Each row was made from one small tree. The marks that hang from a mark follow it in brackets, in the order of their numbers. Every link used is in the known rows. Write each row's tree.
Known rows:
Z_521[Z_158[Z_80] Z_970[Z_34]]: [ 0.18 -0.09 -0.05 -0.18 -0.26  0.05  0.04  0.24 -0.16  0.02  0.02  0.15
 -0.09 -0.12 -0.17  0.26 -0.46  0.12 -0.08 -0.35 -0.09 -0.11  0.04]
Z_912[Z_75 Z_970[Z_34 Z_80[Z_158]]]: [ 0.07 -0.14 -0.06 -0.15 -0.01  0.17 -0.09  0.19 -0.17  0.00  0.06  0.19
  0.12  0.10 -0.05  0.01 -0.28  0.21 -0.05 -0.58 -0.02  0.02  0.00]
Z_75[Z_80 Z_912]: [ 0.24 -0.05 -0.06 -0.07 -0.07  0.00  0.04 -0.07 -0.02 -0.16 -0.09  0.14
 -0.30  0.05  0.09 -0.11 -0.10 -0.05  0.02 -0.07 -0.06  0.06  0.08]
Z_483[Z_970[Z_912[Z_75]]]: [ 0.05 -0.05 -0.10 -0.13  0.10  0.09  0.20  0.09 -0.04  0.20 -0.23  0.09
  0.09  0.04 -0.06 -0.17  0.17 -0.05 -0.09 -0.16  0.01  0.00 -0.06]
Z_80[Z_75]: [ 0.11 -0.01 -0.02 -0.07 -0.02  0.02 -0.15 -0.02  0.04  0.09  0.02  0.08
  0.03 -0.02  0.00 -0.13 -0.04  0.01  0.00 -0.18  0.04  0.07 -0.06]
Z_521[Z_970[Z_80[Z_75]]]: [ 0.05  0.02 -0.02 -0.19 -0.12  0.03 -0.30  0.18  0.00  0.13 -0.13  0.12
  0.02 -0.20 -0.19 -0.11 -0.20  0.04 -0.01 -0.12  0.01  0.01 -0.05]
Z_483[Z_970[Z_521[Z_158] Z_912]]: [-0.06 -0.07 -0.15 -0.22 -0.29  0.00  0.24  0.19 -0.15  0.20 -0.25  0.08
 -0.02 -0.04 -0.12  0.04  0.14 -0.06 -0.10 -0.22  0.03 -0.11  0.03]
Z_158[Z_80 Z_521[Z_970[Z_912[Z_75]]]]: [ 0.12 -0.11 -0.21 -0.30  0.03 -0.01  0.41  0.14 -0.05  0.11 -0.16  0.15
  0.18 -0.17 -0.17 -0.01 -0.20 -0.05  0.04 -0.36  0.02  0.00 -0.13]
Z_80[Z_970[Z_34 Z_521 Z_912[Z_75]]]: [-0.16 -0.26 -0.13 -0.22 -0.08  0.11  0.27  0.12 -0.14  0.17 -0.03  0.10
  0.19  0.22 -0.09 -0.02  0.19  0.20  0.02 -0.42  0.18 -0.03 -0.02]
Z_80[Z_75[Z_912] Z_158 Z_970[Z_34]]: [ 0.23 -0.21 -0.02 -0.27 -0.10  0.17 -0.26  0.08 -0.09  0.05  0.17  0.29
  0.01  0.15 -0.05 -0.06 -0.27  0.10  0.07 -0.52  0.15  0.08  0.02]
Z_521[Z_158 Z_970[Z_34 Z_80[Z_75] Z_912]]: [ 0.01 -0.12 -0.07 -0.27 -0.35  0.11 -0.03  0.29 -0.05  0.27 -0.27  0.14
  0.03 -0.04 -0.23  0.06 -0.32  0.19 -0.16 -0.47  0.03 -0.08 -0.05]
Z_970[Z_521]: [-0.10 -0.04 -0.09 -0.07 -0.09 -0.05  0.04  0.02 -0.06  0.01  0.02  0.03
  0.06 -0.01  0.01  0.01  0.15  0.03  0.02 -0.03  0.07  0.00  0.03]
Z_970[Z_80 Z_521[Z_158] Z_912]: [-0.13 -0.13 -0.18 -0.19 -0.32 -0.01  0.20  0.24 -0.05  0.23 -0.34  0.05
  0.00 -0.05 -0.13  0.07  0.05  0.04  0.00 -0.17  0.04 -0.12  0.01]
Z_75[Z_80[Z_158 Z_970] Z_912]: [ 0.29 -0.14 -0.08 -0.23 -0.25  0.09 -0.15 -0.03 -0.10 -0.10  0.09  0.28
 -0.29  0.09 -0.11 -0.06 -0.26 -0.06  0.22 -0.27  0.03  0.02  0.06]
Z_912[Z_970[Z_80[Z_75]]]: [ 0.09 -0.05  0.02 -0.14 -0.02  0.06 -0.27  0.19 -0.03 -0.03 -0.07  0.09
  0.11 -0.09 -0.03 -0.05 -0.26  0.00  0.02 -0.40  0.00  0.05 -0.03]
Z_521[Z_158[Z_80[Z_970[Z_34 Z_912]]]]: [ 0.13 -0.28 -0.07 -0.25 -0.25  0.14  0.15  0.30 -0.12  0.18 -0.05  0.14
  0.06  0.10 -0.17  0.26 -0.33  0.08  0.09 -0.48  0.05 -0.17  0.01]
Z_80[Z_75[Z_912] Z_158[Z_521] Z_970[Z_34]]: [ 0.22 -0.23 -0.08 -0.38 -0.07  0.09 -0.09  0.08 -0.15  0.02  0.23  0.29
  0.08  0.05 -0.03 -0.07 -0.27  0.04  0.07 -0.59  0.21  0.12  0.00]
Z_970[Z_80 Z_912]: [-0.11 -0.09 -0.05 -0.08 -0.04  0.05  0.02  0.19  0.06  0.21 -0.29  0.01
  0.15  0.04 -0.05 -0.03 -0.02  0.02  0.02  0.02  0.04 -0.08 -0.01]
Z_970[Z_34 Z_912]: [-0.14 -0.13  0.00 -0.04 -0.03  0.09  0.14  0.08 -0.01  0.14 -0.07 -0.01
  0.20  0.24  0.04  0.07 -0.05  0.15 -0.10 -0.17  0.09 -0.06  0.01]
Z_970[Z_34 Z_80[Z_75] Z_521[Z_158] Z_912]: [-0.07 -0.22 -0.16 -0.26 -0.33  0.07  0.02  0.29 -0.07  0.34 -0.24  0.16
  0.11  0.07 -0.06 -0.01 -0.03  0.20 -0.11 -0.46  0.12 -0.07 -0.02]
Z_970[Z_34 Z_80]: [-0.08 -0.11  0.03 -0.04  0.01  0.08 -0.16  0.22 -0.07  0.11 -0.04  0.04
  0.11  0.07  0.05  0.01 -0.09  0.18 -0.09  0.00  0.02 -0.05  0.07]
Z_912[Z_75]: [ 0.09 -0.01 -0.08 -0.01  0.11  0.03  0.15 -0.05 -0.01  0.03 -0.04  0.06
 -0.04  0.01 -0.01 -0.13  0.11  0.05 -0.03 -0.15 -0.02  0.06 -0.07]
Z_34[Z_970[Z_521]]: [-0.14  0.00 -0.09 -0.11  0.01 -0.05 -0.03  0.17 -0.15 -0.10 -0.03  0.05
  0.03 -0.08  0.07  0.10  0.11  0.02 -0.09  0.00 -0.02 -0.05  0.13]
Z_521[Z_158 Z_970[Z_912]]: [-0.02  0.00 -0.07 -0.15 -0.34  0.02  0.29  0.07 -0.02  0.08 -0.24  0.02
 -0.10 -0.09 -0.28  0.17 -0.21  0.01 -0.07 -0.30 -0.04 -0.11 -0.04]

Write each row's tree:
[ 0.03 -0.26 -0.11 -0.35 -0.31  0.10  0.07  0.06 -0.18  0.10  0.18  0.22
  0.06  0.22 -0.12  0.04 -0.27  0.07  0.15 -0.44  0.18 -0.04 -0.01] -> Z_75[Z_80[Z_158[Z_521] Z_970[Z_34 Z_912]]]
[ 0.12 -0.07 -0.10 -0.15 -0.02  0.12 -0.08  0.14 -0.10 -0.02 -0.03  0.18
  0.06 -0.03 -0.11 -0.05 -0.23  0.05  0.06 -0.50 -0.05  0.03 -0.05] -> Z_912[Z_75 Z_970[Z_80[Z_158]]]
[ 0.10 -0.19 -0.11 -0.37 -0.08  0.03  0.10  0.22 -0.07  0.17 -0.01  0.19
  0.33 -0.06 -0.08  0.05 -0.40  0.06 -0.03 -0.50  0.12  0.00 -0.09] -> Z_158[Z_80[Z_75] Z_521[Z_970[Z_34 Z_912]]]
[-0.14 -0.12 -0.01 -0.10 -0.09  0.03  0.06  0.12 -0.21 -0.18  0.14  0.02
  0.16  0.12  0.07  0.15 -0.10  0.15 -0.10 -0.44  0.05 -0.01  0.09] -> Z_912[Z_970[Z_34 Z_521]]
[ 0.05 -0.16 -0.11 -0.26  0.03  0.10  0.07  0.20 -0.23 -0.04  0.11  0.21
  0.18  0.00 -0.03  0.01 -0.30  0.15 -0.05 -0.65  0.03  0.06 -0.03] -> Z_912[Z_75 Z_970[Z_34 Z_80[Z_158[Z_521]]]]
[ 0.23 -0.17 -0.07 -0.31 -0.01  0.07  0.02  0.06 -0.17 -0.19  0.18  0.25
  0.13  0.05  0.08  0.00 -0.42  0.04 -0.07 -0.84  0.10  0.16  0.01] -> Z_80[Z_75[Z_912[Z_970[Z_34]]] Z_158[Z_521]]
[-0.07 -0.10 -0.20 -0.30 -0.24  0.01 -0.03  0.37 -0.08  0.21 -0.37  0.17
  0.02 -0.12 -0.06  0.05 -0.02  0.04 -0.12 -0.33  0.01 -0.10  0.04] -> Z_34[Z_970[Z_80[Z_75] Z_521[Z_158] Z_912]]
[ 0.14 -0.12 -0.15 -0.37 -0.09 -0.03  0.11  0.17  0.00  0.17 -0.09  0.17
  0.26 -0.19 -0.16  0.00 -0.34 -0.10  0.07 -0.40  0.09  0.01 -0.13] -> Z_158[Z_80[Z_75] Z_521[Z_970[Z_912]]]
[-0.01 -0.22 -0.14 -0.33 -0.12  0.10 -0.10  0.22 -0.04  0.34 -0.03  0.23
  0.35  0.10 -0.02 -0.08 -0.23  0.13  0.00 -0.43  0.20  0.02 -0.09] -> Z_970[Z_34 Z_80[Z_75 Z_158[Z_521]] Z_912]
[ 0.14 -0.21 -0.17 -0.25 -0.37  0.07  0.18  0.07 -0.28  0.00  0.09  0.24
 -0.32  0.10 -0.13 -0.02  0.01  0.19  0.01 -0.54  0.02 -0.02  0.03] -> Z_912[Z_75[Z_80[Z_970[Z_34 Z_521[Z_158]]]]]
[-0.01 -0.10 -0.07 -0.15 -0.05  0.07 -0.13  0.18  0.10  0.30 -0.27  0.09
  0.18  0.02 -0.04 -0.14 -0.06  0.03  0.02 -0.16  0.09  0.00 -0.09] -> Z_970[Z_80[Z_75] Z_912]
[ 0.11 -0.20 -0.10 -0.21 -0.24  0.03  0.12  0.27 -0.25 -0.13  0.10  0.14
  0.04 -0.02 -0.01  0.30 -0.36  0.11 -0.03 -0.65 -0.04 -0.08  0.09] -> Z_912[Z_970[Z_34 Z_521[Z_158[Z_80]]]]
[ 0.01 -0.16  0.01 -0.16 -0.17  0.14 -0.20  0.09 -0.15  0.07  0.27  0.15
  0.09  0.16 -0.12  0.10 -0.21  0.15  0.10 -0.29  0.12 -0.05  0.03] -> Z_80[Z_158 Z_970[Z_34]]
[ 0.10 -0.12 -0.14 -0.24 -0.49 -0.01  0.05  0.04 -0.20 -0.04  0.04  0.16
 -0.37 -0.03 -0.19  0.05 -0.04 -0.01  0.15 -0.28  0.01 -0.07  0.05] -> Z_75[Z_80[Z_970[Z_521[Z_158]]]]
[ 0.28 -0.06 -0.09 -0.17 -0.05  0.06 -0.17 -0.04  0.04  0.04  0.01  0.25
 -0.03  0.03  0.01 -0.14 -0.17 -0.03  0.05 -0.36  0.06  0.12 -0.04] -> Z_80[Z_75[Z_912] Z_158]
[ 0.06 -0.05 -0.11 -0.30 -0.04  0.03 -0.17  0.25 -0.18  0.19 -0.01  0.20
  0.11 -0.19 -0.08 -0.10 -0.10 -0.10  0.01 -0.01  0.05 -0.02  0.01] -> Z_483[Z_970[Z_80[Z_158[Z_521]]]]
[ 0.14 -0.30 -0.04 -0.28 -0.08  0.15 -0.15  0.26 -0.02  0.26  0.03  0.19
  0.29  0.15 -0.07  0.04 -0.31  0.09  0.13 -0.47  0.16 -0.05 -0.05] -> Z_158[Z_80[Z_75 Z_970[Z_34 Z_912]]]
[ 0.25 -0.11 -0.12 -0.25  0.05 -0.04 -0.04  0.12 -0.01  0.08  0.08  0.19
  0.17 -0.17  0.04 -0.07 -0.20 -0.10  0.10 -0.30  0.06  0.07 -0.09] -> Z_158[Z_80[Z_75] Z_521]
[ 0.18 -0.13 -0.07 -0.33 -0.05  0.00 -0.07  0.21 -0.13  0.06  0.15  0.21
  0.21 -0.17 -0.05  0.04 -0.40  0.07 -0.04 -0.42  0.06  0.04 -0.05] -> Z_158[Z_80[Z_75] Z_521[Z_970[Z_34]]]
[ 0.10 -0.17  0.00 -0.17 -0.03  0.15 -0.15  0.23 -0.15 -0.13 -0.01  0.18
  0.06  0.10  0.04  0.09 -0.44  0.12 -0.05 -0.50  0.00  0.01  0.12] -> Z_75[Z_912[Z_970[Z_34 Z_80[Z_158]]]]
[ 0.05 -0.11 -0.08 -0.28 -0.14  0.01  0.00  0.03 -0.13  0.03  0.23  0.15
  0.06 -0.07 -0.17  0.05 -0.14 -0.06  0.21 -0.27  0.14  0.01 -0.03] -> Z_80[Z_158[Z_521] Z_970]
[-0.01 -0.12 -0.08 -0.17 -0.01 -0.01  0.04  0.21 -0.13 -0.21 -0.19  0.08
  0.01 -0.08  0.04  0.01 -0.10 -0.02  0.00 -0.31  0.00  0.03  0.13] -> Z_75[Z_912[Z_970[Z_80 Z_521]]]
[-0.02 -0.01 -0.10 -0.13 -0.05  0.05  0.30  0.00  0.00  0.09 -0.22  0.05
  0.06 -0.01 -0.21 -0.05 -0.02  0.06 -0.05 -0.26  0.00  0.00 -0.11] -> Z_521[Z_970[Z_912[Z_75]]]
[-0.08 -0.11 -0.16 -0.27 -0.29  0.03  0.10  0.35 -0.15  0.29 -0.39  0.10
  0.01 -0.10 -0.15  0.00  0.11 -0.04 -0.08 -0.10  0.03 -0.14  0.05] -> Z_483[Z_970[Z_80 Z_521[Z_158] Z_912]]
